Each row was made from one walk, in order. Every step used is in the known rows, and no mark comes twice. Write each row's walk.
In the rows, zero is written as 128.
Known rows:
zosimor/ligim/bobo/kided: 106,110,151,160,126,128,153,96,108,150,153,179,90,184,141,145,175,130,196,73,142,105,125,128,131,101,183,108
ligim/bobo: 117,126,153,141,113,116,169,124,123,129,157,166,90,169,133,148,152,127,184,109,154,108,103,143,117,114,157,100
lamug/zosimor/bobo: 143,137,154,140,122,117,141,132,94,137,140,164,101,179,122,148,157,138,161,79,157,111,128,109,132,80,156,111
zosimor/lamug/lokig: 110,140,155,131,141,126,170,172,111,119,114,177,101,154,120,170,148,124,189,99,140,100,116,151,141,116,155,116
lamug/lokig/peza: 106,129,168,124,123,130,170,163,129,111,128,164,132,160,145,129,160,124,186,97,137,92,115,132,148,127,141,120
lokig/zosimor: 144,144,151,142,108,116,142,130,102,122,143,153,110,161,153,139,145,122,166,112,138,107,123,125,139,112,146,108
peza/lokig/zosimor: 141,141,145,165,114,127,158,128,118,106,143,148,113,137,144,143,152,107,169,109,131,110,122,110,139,131,139,115
lamug/zosimor/ligim: 112,125,170,141,137,119,108,124,92,138,146,159,96,174,143,141,179,119,185,67,163,111,125,104,131,117,178,110
ligim/bobo/kided: 121,116,144,149,121,124,172,115,117,143,158,178,103,169,139,152,154,133,180,94,143,109,126,139,120,99,158,116
peza/vuvu/lokig/lamug: 112,143,136,149,98,132,146,146,99,118,110,113,106,139,136,133,109,126,178,80,157,93,112,146,162,145,151,118
peza/vuvu/lokig/zosimor/bobo: 154,158,125,170,109,126,160,133,105,121,111,138,102,147,133,124,132,141,164,93,136,92,120,130,178,96,144,102
kided/bobo: 106,143,155,124,100,125,152,142,90,150,128,166,81,191,138,163,169,117,192,99,152,101,111,123,130,107,175,100
lamug/zosimor/bobo/kided: 147,130,144,152,127,127,144,119,89,151,143,173,116,183,129,150,162,142,155,64,149,109,152,102,132,64,161,126
lamug/zosimor: 130,131,165,131,132,116,124,142,102,129,151,159,114,162,143,147,157,123,168,89,164,115,127,113,119,116,157,117
zosimor/lamug/lokig/peza/vuvu: 107,116,143,139,140,133,177,167,132,101,109,167,139,130,123,133,140,124,199,96,137,94,124,145,165,112,158,112
peza/lokig: 118,130,147,146,120,137,162,137,118,108,140,150,102,151,130,159,153,110,181,96,152,109,109,113,132,142,144,110
lokig/lamug: 121,137,149,128,92,130,143,137,88,125,132,138,101,171,138,148,121,117,175,90,151,104,118,135,135,127,159,118
peza/lokig/vuvu: 134,128,144,151,117,144,151,150,131,98,129,147,99,132,138,135,141,114,193,95,136,121,101,112,130,132,144,118
vuvu/peza/lokig: 124,125,130,133,120,140,148,149,127,108,128,136,112,149,115,154,143,106,159,96,142,123,107,101,127,140,142,107
vuvu/peza/lokig/lamug/zosimor: 127,127,139,145,112,132,126,151,109,116,130,114,130,129,116,140,123,99,139,81,145,131,126,90,122,141,154,134
vuvu/peza/lokig/lamug: 123,131,128,138,96,143,145,146,112,111,120,114,113,143,112,148,119,100,152,91,135,123,112,107,131,146,153,121
bobo/kided: 125,124,142,132,120,136,151,124,98,138,140,167,112,178,146,156,154,128,174,81,143,107,135,124,132,104,153,120
lamug/lokig/zosimor/bobo: 150,163,147,164,109,119,169,145,115,121,121,172,105,165,138,141,155,136,158,105,119,89,117,133,149,83,137,118

Which walk is each row?
123,138,151,136,136,130,159,183,124,107,105,173,100,133,130,145,134,131,200,101,124,114,106,150,140,107,155,124 -> zosimor/lamug/lokig/vuvu
117,133,159,183,126,118,159,108,106,154,140,156,94,159,152,127,170,138,182,80,125,100,129,131,157,116,173,120 -> vuvu/lokig/zosimor/ligim/bobo/kided
123,143,143,169,120,126,127,121,105,121,116,133,100,140,155,118,152,127,186,84,141,92,117,126,177,133,165,102 -> peza/vuvu/lokig/zosimor/ligim
143,129,128,111,107,139,123,158,122,117,120,138,106,152,134,124,120,125,167,97,131,135,102,118,126,111,149,108 -> lokig/vuvu/peza
134,149,137,165,105,124,140,142,89,129,111,119,110,143,118,126,121,140,162,62,162,99,127,125,164,108,162,125 -> peza/vuvu/lokig/lamug/zosimor/bobo
139,130,138,182,111,140,158,123,85,133,132,145,121,152,115,151,142,123,152,55,140,113,155,92,139,93,162,147 -> peza/lokig/lamug/zosimor/bobo/kided
108,122,146,141,125,134,164,155,143,97,121,159,146,138,147,119,145,122,191,95,143,86,115,134,154,123,141,112 -> lamug/lokig/peza/vuvu
130,139,134,123,119,137,134,182,143,109,108,149,114,139,139,123,127,124,167,101,122,124,94,131,125,116,139,123 -> lamug/lokig/vuvu/peza
116,140,139,142,123,131,147,148,114,116,117,134,104,145,137,137,133,130,185,86,161,95,109,138,157,139,146,103 -> peza/vuvu/lokig
111,120,150,154,118,138,107,134,101,123,125,117,115,140,117,137,143,98,158,62,144,127,124,82,130,144,181,129 -> vuvu/peza/lokig/lamug/zosimor/ligim
108,131,171,121,118,132,164,158,107,128,123,133,114,164,136,127,150,134,186,85,153,99,116,123,170,146,149,112 -> vuvu/lokig/peza
135,150,156,144,129,119,162,160,91,130,113,142,96,144,124,150,137,132,177,104,133,109,128,141,170,126,160,114 -> vuvu/lokig/zosimor/lamug
124,136,164,135,108,119,125,141,86,131,142,137,116,153,139,141,131,117,163,82,160,113,130,121,124,122,162,131 -> lokig/lamug/zosimor
162,153,141,153,99,119,157,120,97,130,132,159,97,179,135,139,148,136,159,101,129,103,124,119,150,78,148,102 -> lokig/zosimor/bobo
138,157,156,147,116,117,149,149,99,129,125,135,104,153,150,136,141,130,168,103,139,101,117,130,158,136,142,114 -> vuvu/lokig/zosimor
107,112,162,174,118,118,131,100,92,156,156,158,108,162,144,133,161,125,180,60,147,112,144,121,123,103,195,137 -> lokig/lamug/zosimor/ligim/bobo/kided
128,122,138,178,117,124,150,111,137,120,142,143,101,139,127,127,164,105,165,104,119,123,105,104,130,127,169,103 -> vuvu/peza/lokig/zosimor/ligim/bobo
111,150,160,135,97,130,150,153,85,131,114,117,92,160,132,149,120,129,176,82,154,99,112,141,156,150,154,122 -> vuvu/lokig/lamug
144,138,148,141,124,116,154,141,93,129,132,161,103,152,129,153,138,121,174,111,132,114,133,136,148,102,164,106 -> lokig/zosimor/lamug
126,133,153,175,120,130,139,110,106,114,138,149,98,148,146,139,173,105,183,90,129,107,119,98,149,135,162,108 -> peza/lokig/zosimor/ligim
120,111,140,130,113,136,155,131,122,105,135,149,138,151,145,117,141,118,193,91,152,100,123,124,155,116,154,99 -> lokig/peza/vuvu
